Each row comes from the steps of one path. Every step used is in the known rows, and no mark comes twice. Write the path behind each row, first mark first.
Known rows:
bupi/rezopu/sobez/tefo: [-21.0  20.3   9.1   0.9  -9.0   2.5  -0.7  11.5 -23.1   8.9   2.8   2.6
 -23.7  27.4  -2.3   5.3  14.2   4.7  -3.3 -21.8   7.6 -20.3  17.1]
nimovul/lobof/gogu/rezopu: [ -1.2 -37.5  13.5 -15.2  -1.2  -9.4  22.3  -1.0   1.5  28.7 -12.5  12.2
  -4.7  23.2   0.4  17.3  19.4  -3.9  11.9  -9.9  11.3  23.1  10.8]
lobof/nimovul: [ 19.8   8.8   2.2 -11.5  -5.5  -6.9  10.7   7.6  -6.5  16.2  -9.1   7.0
  -6.5  35.5  -9.2   3.6   9.6  11.8  -0.5 -19.4 -13.0  37.2  18.5]
lobof/gogu/rezopu/sobez: [ -4.2 -13.4   0.5 -20.1  -2.6  -3.6  12.7   2.4  -2.6  19.8 -10.3   6.5
  -7.0  14.0  21.0  23.6  20.3  -0.1  -8.0 -20.8   3.3  -9.5   8.0]
nimovul/lobof: [ -0.5 -14.3  15.3 -10.2  -0.6  -1.7  10.9  -0.9 -12.3  18.9 -11.9  14.0
  -9.9  40.1 -12.7  -1.3  12.4   5.2  13.3  -4.6   9.3  28.8  13.7]
lobof/bupi/zomo/gogu/rezopu/sobez: [ 12.1  -5.4  15.8   1.3   4.3  -3.5  14.2  -4.5 -10.6   4.2  -7.5   0.3
  -9.7  25.6  38.9  12.9   4.7   7.7  -1.1 -20.5 -13.8 -16.0   5.9]
nimovul/lobof/gogu/rezopu/bupi: [  7.0 -36.7  13.2  -7.7  -4.0  -3.3  21.3  -0.1 -12.7  41.0 -17.0   9.2
  -6.3  11.1  27.7  16.8  16.2  -4.5  23.8  -7.1  10.7  16.3   6.5]
gogu/lobof/nimovul: [ -3.7   4.9   4.1  -6.0 -11.4  -7.6  11.3   8.8  -3.2  18.6 -12.5  15.9
  -7.1  35.4 -35.6   5.6  17.1  11.7  12.2 -13.3  -2.1  21.8  23.3]
gogu/rezopu/sobez/tefo/godev: [  4.7   6.9   9.0  -4.1  -4.9   7.6  12.1   9.2 -28.7   2.8  -0.1  -2.6
 -17.0  23.6  20.4  13.7  19.9  -0.7 -15.3 -34.8  -9.0  -4.4  13.0]
nimovul/lobof/gogu: [ -9.8 -27.8  11.5 -19.1   4.7  -9.5  19.5   1.4  -1.1  28.9 -10.0  11.9
  -5.2  33.1 -24.9   6.1  16.4   3.4  11.4  -5.7  21.6  28.0  11.5]
bupi/rezopu: [-14.3  -1.3   8.4   5.1  -8.1  -0.6   4.5   9.5 -17.0   7.4 -10.7   7.2
 -23.2  20.4  13.2   8.0  11.8   9.4   8.5  -9.3   0.5   4.2  11.1]
gogu/lobof: [-14.4  -2.8   8.9   1.0  -8.9  -1.1   8.7   5.0 -20.1  14.3 -21.6  13.7
 -15.0  31.2 -24.8   5.8  16.3   9.0   6.6  -4.3   2.4   6.9  16.8]
bupi/zomo/gogu/rezopu/sobez/tefo/godev: [  0.1 -10.6  18.3 -12.3   2.0   9.1  18.9  14.1  -8.8   7.2   8.4  -8.7
 -14.3  25.7  38.5   3.9  13.1   6.8  -9.5 -27.4 -15.0 -10.6  18.4]
zomo/gogu/rezopu/sobez: [-12.0  -7.1  11.9 -31.2  -2.5   8.0  10.9  -0.6  -6.8  12.5  -5.9   3.1
  -3.0  18.3  37.2   9.2  13.7   3.4   2.3 -15.4   0.2   4.9  18.5]
gogu/rezopu: [ 16.3  -8.6   9.9  -5.0  -9.6  -0.4   9.7   0.9 -19.6  10.6 -20.0   5.1
 -13.8  21.9  27.4  15.0  11.5   2.4  -5.4 -13.6 -18.0  17.3  11.3]
nimovul/lobof/gogu/rezopu/sobez/tefo/godev: [-12.9 -19.2  13.0 -14.5   2.9  -1.1  23.2   7.5  -6.7  20.2   6.6   5.6
  -8.1  24.2  -8.2  14.7  28.0  -7.3  -0.3 -30.7  21.0   2.1  12.1]
sobez/tefo: [ 13.5   9.3  12.8  -1.1  -5.6  -2.7   8.6   7.6 -30.0  14.1 -11.7  -2.3
 -17.0  39.5 -15.7   0.4   6.3   4.7 -12.0 -16.2 -12.9  22.2  17.3]
tefo/godev: [  4.5  -5.8   5.4  -3.4   1.4   5.5  13.9  10.1 -24.9   3.3 -11.3   1.4
 -17.0  25.8   7.3   5.9  14.4  11.4  -5.7 -18.0  -6.2  22.9   7.1]
zomo/gogu: [ -6.3  -9.5  14.9 -25.9   1.8   2.8  14.3   3.3 -11.9  15.9 -11.1  -0.8
  -5.3  29.0   7.0  -2.0   5.3  10.8   4.4  -3.6  -1.5  32.2  19.2]
bupi/lobof/gogu: [ -1.2 -18.2  13.3 -10.2  -5.5  -7.9   7.9  13.1 -13.8  23.7 -24.9  10.2
  -6.4  32.6 -43.9  13.8  10.5  10.9  -5.3  -1.2   0.1  31.6  10.0]
sobez/rezopu/bupi/zomo: [ 26.0 -19.4   7.4  23.8  -8.6  -2.1   4.3  -1.3 -22.7  24.9  -9.9   8.1
 -24.8  30.9  35.7   0.4  -3.1  16.0  23.2  -0.1 -17.6  -3.7   7.2]
rezopu/sobez/tefo/godev: [ -2.6  16.3   6.3  -6.7   0.6   7.7   9.5  11.5 -29.1   4.2   2.5  -1.7
 -17.6  34.2  -4.1   0.9  16.6   6.4 -17.5 -31.4   0.9  -0.1  14.4]
zomo/gogu/lobof/bupi/rezopu/sobez: [-50.8  12.9  14.0   3.8  -3.2  -1.3   7.6   0.7 -19.2   3.8  -5.2  11.2
 -14.1  16.1 -16.5   8.0  16.5   8.1  23.8 -12.4  30.2 -27.7  13.0]
zomo/gogu/rezopu/godev: [ 18.3 -10.6  24.0 -37.2   3.3   7.4   6.9   1.9  -9.2  13.0 -18.0   3.4
  -4.1  21.5  29.9  11.3  13.7   3.2   5.5 -18.6   1.9  37.3  22.7]

Which path is each row?
[ -2.0  12.0  10.2  26.5  -4.0  -9.4   5.0   0.8 -32.3  -1.7 -14.3   4.3
 -23.4  19.7  -0.7  12.9   7.2   7.6   5.5 -16.1   0.9   0.4   0.8]  lobof/bupi/rezopu
[-38.8   2.1  18.3  14.8  -4.2  -6.5  12.9   2.1 -23.3   5.3 -11.9   8.3
 -16.4  15.5 -20.8   8.9  11.5   7.8  28.0  -5.2  20.0  -3.7  13.0]  zomo/gogu/lobof/bupi/rezopu
[ 11.2 -19.7  27.3 -10.3 -14.3   8.5   9.8   7.4 -31.0  29.7 -27.8   5.4
  -4.2  14.9  27.9  11.1   3.1   6.0  14.7   2.9 -14.0  29.5  15.5]  zomo/gogu/rezopu/bupi/lobof
[  7.2   1.2  13.4  31.7  -3.3 -11.6  10.7   0.8 -23.1   4.6 -21.8  10.4
 -21.2  37.5 -20.7   8.7   7.2  13.7   4.3  -8.0 -11.8 -12.1   3.8]  gogu/lobof/bupi/zomo
[  4.0   5.1  24.4   8.5   6.6  -5.0  -0.7  -3.3 -22.9   3.5 -13.3  18.4
 -18.1  31.4 -17.0   9.8  16.5   2.7  25.5 -20.6  32.5  14.7   6.4]  nimovul/lobof/bupi/rezopu/godev
[ 14.7 -23.5   4.3  -4.9  -6.4  -2.7  18.5   3.7 -22.0  34.4 -21.9   0.2
 -10.8   3.0  46.0  22.5  11.9  -0.3   4.4 -14.3  -8.8   9.2   5.4]  lobof/gogu/rezopu/bupi
[-24.1  15.3   7.6   3.3  -3.9   7.7   5.1  17.3 -25.9   0.7   8.8  -1.3
 -26.0  21.6   2.9   5.8  20.1   6.3  -5.1 -31.1  10.1 -18.4  11.8]  bupi/rezopu/sobez/tefo/godev
[  5.8 -23.7  14.8  -8.3 -10.8  -8.0  12.7  11.1 -10.4  23.1 -27.0  10.6
  -6.4  21.5 -19.7  25.7  13.3   3.9  -5.2  -4.2  -9.1  25.5   8.5]  bupi/lobof/gogu/rezopu
[-14.4  22.1   5.3  17.6  -2.6  -4.2  -0.6  -1.5 -27.9  -3.5  -7.1   8.4
 -21.9  20.7   4.2  13.9  12.0   7.2   3.9 -23.8  11.0 -23.6   0.7]  lobof/bupi/rezopu/sobez
[ 11.5  -2.2  17.8  11.2   3.9  -9.5  12.3 -10.1 -28.4  10.0 -16.3  12.4
 -10.5  40.2 -22.6   4.3   8.1   3.2  13.2 -11.9   8.4  25.4   4.0]  nimovul/lobof/bupi
[  1.7   6.7  14.6 -10.1  -0.4   4.5  -4.9  10.4 -15.2   4.5 -14.9   9.9
 -22.1  22.7  10.0   9.6  16.9   9.4   7.6 -18.6  13.7  11.2  13.3]  bupi/rezopu/godev
[ -8.5 -21.4  19.6  -2.0  -4.8   5.8  16.2   9.9 -15.0  30.7 -15.9   4.0
 -14.0  22.6  26.2  -4.5   5.1  16.3  25.0   5.7  -4.3  -5.8  18.3]  rezopu/bupi/zomo/gogu/lobof
[ 37.2 -18.8  13.0  11.8  -9.7   2.3  10.9   5.2 -23.4  23.1 -20.7   1.3
 -21.5  18.1  71.9  12.8   4.0   8.6   2.8  -9.2 -34.5  -5.3   5.2]  gogu/rezopu/bupi/zomo
[ 24.7  -8.7  19.1   5.4 -19.8   5.5   2.8   7.5 -39.4  25.0 -34.1  10.4
 -12.3  18.2  20.7  16.8   6.1   5.6   4.6  -2.3 -22.6  20.5   7.1]  gogu/rezopu/bupi/lobof
[-27.9   9.7   4.4  -4.0  -7.5   4.6  -1.5   7.6 -12.3   5.7  -2.9   9.2
 -21.7  20.3  17.1   7.7  16.3   9.5   3.7 -15.4  12.5 -20.8  10.6]  bupi/rezopu/sobez
[-48.5  21.8  19.7  11.8  -5.0  -4.3   8.4   3.9 -28.2   6.0   0.9   4.7
 -16.9  23.3 -32.7   5.5  14.2   2.7  19.2 -19.8  27.3 -26.9  19.0]  zomo/gogu/lobof/bupi/rezopu/sobez/tefo
[ 13.9 -27.0  28.3   5.0   5.7 -10.0  22.1  -7.7  -7.1  11.6  -9.1   5.7
  -7.2  34.5  17.0   6.5   4.3   3.2  21.2  -8.1  -6.0  14.7   9.0]  nimovul/lobof/bupi/zomo/gogu/rezopu
[  0.6  19.9   8.8 -10.5  -4.6   2.9   2.0   5.4 -26.5  12.6  -4.6   1.1
 -14.9  39.6  -8.5  -0.3  10.9   4.8 -14.6 -22.3  -2.4  -1.2  17.2]  rezopu/sobez/tefo
[ 22.1 -10.7  19.7  20.9   5.6 -12.9  12.5  -5.6 -17.9   9.0 -13.0  11.2
 -15.9  47.0 -10.6   2.2   4.3   9.8  12.2  -8.8  -3.9   8.5   1.5]  nimovul/lobof/bupi/zomo
[-21.8   8.8  13.6  12.8   0.3  -5.2   2.8  -5.5 -20.6   2.9  -2.7  17.5
 -17.8  27.9  -9.2   7.8  16.3   2.9  20.9 -17.8  29.6 -17.1   1.6]  nimovul/lobof/bupi/rezopu/sobez
[  5.9 -18.0  27.5   3.1  10.9  -9.6  19.8  -5.9 -10.0  13.1  -6.6   6.0
  -7.8  43.7  -7.4  -3.7   1.0  11.0  20.1  -4.3   3.3  20.0   9.5]  nimovul/lobof/bupi/zomo/gogu
[-11.2  28.1   8.4  26.6   0.1  -0.5   7.6   9.0 -42.3  -8.8   4.9  -2.0
 -27.8  22.0  -7.2  11.2  15.6   4.2  -6.3 -38.1   9.9 -20.6   2.4]  lobof/bupi/rezopu/sobez/tefo/godev
[ 13.3 -20.6  18.0  -8.5   0.0   5.6  14.5   7.9 -17.0  28.4 -12.4  -5.2
 -13.5  23.5  49.5  -5.6  -1.9  16.2  12.5  -0.3 -16.1   9.8  14.5]  rezopu/bupi/zomo/gogu
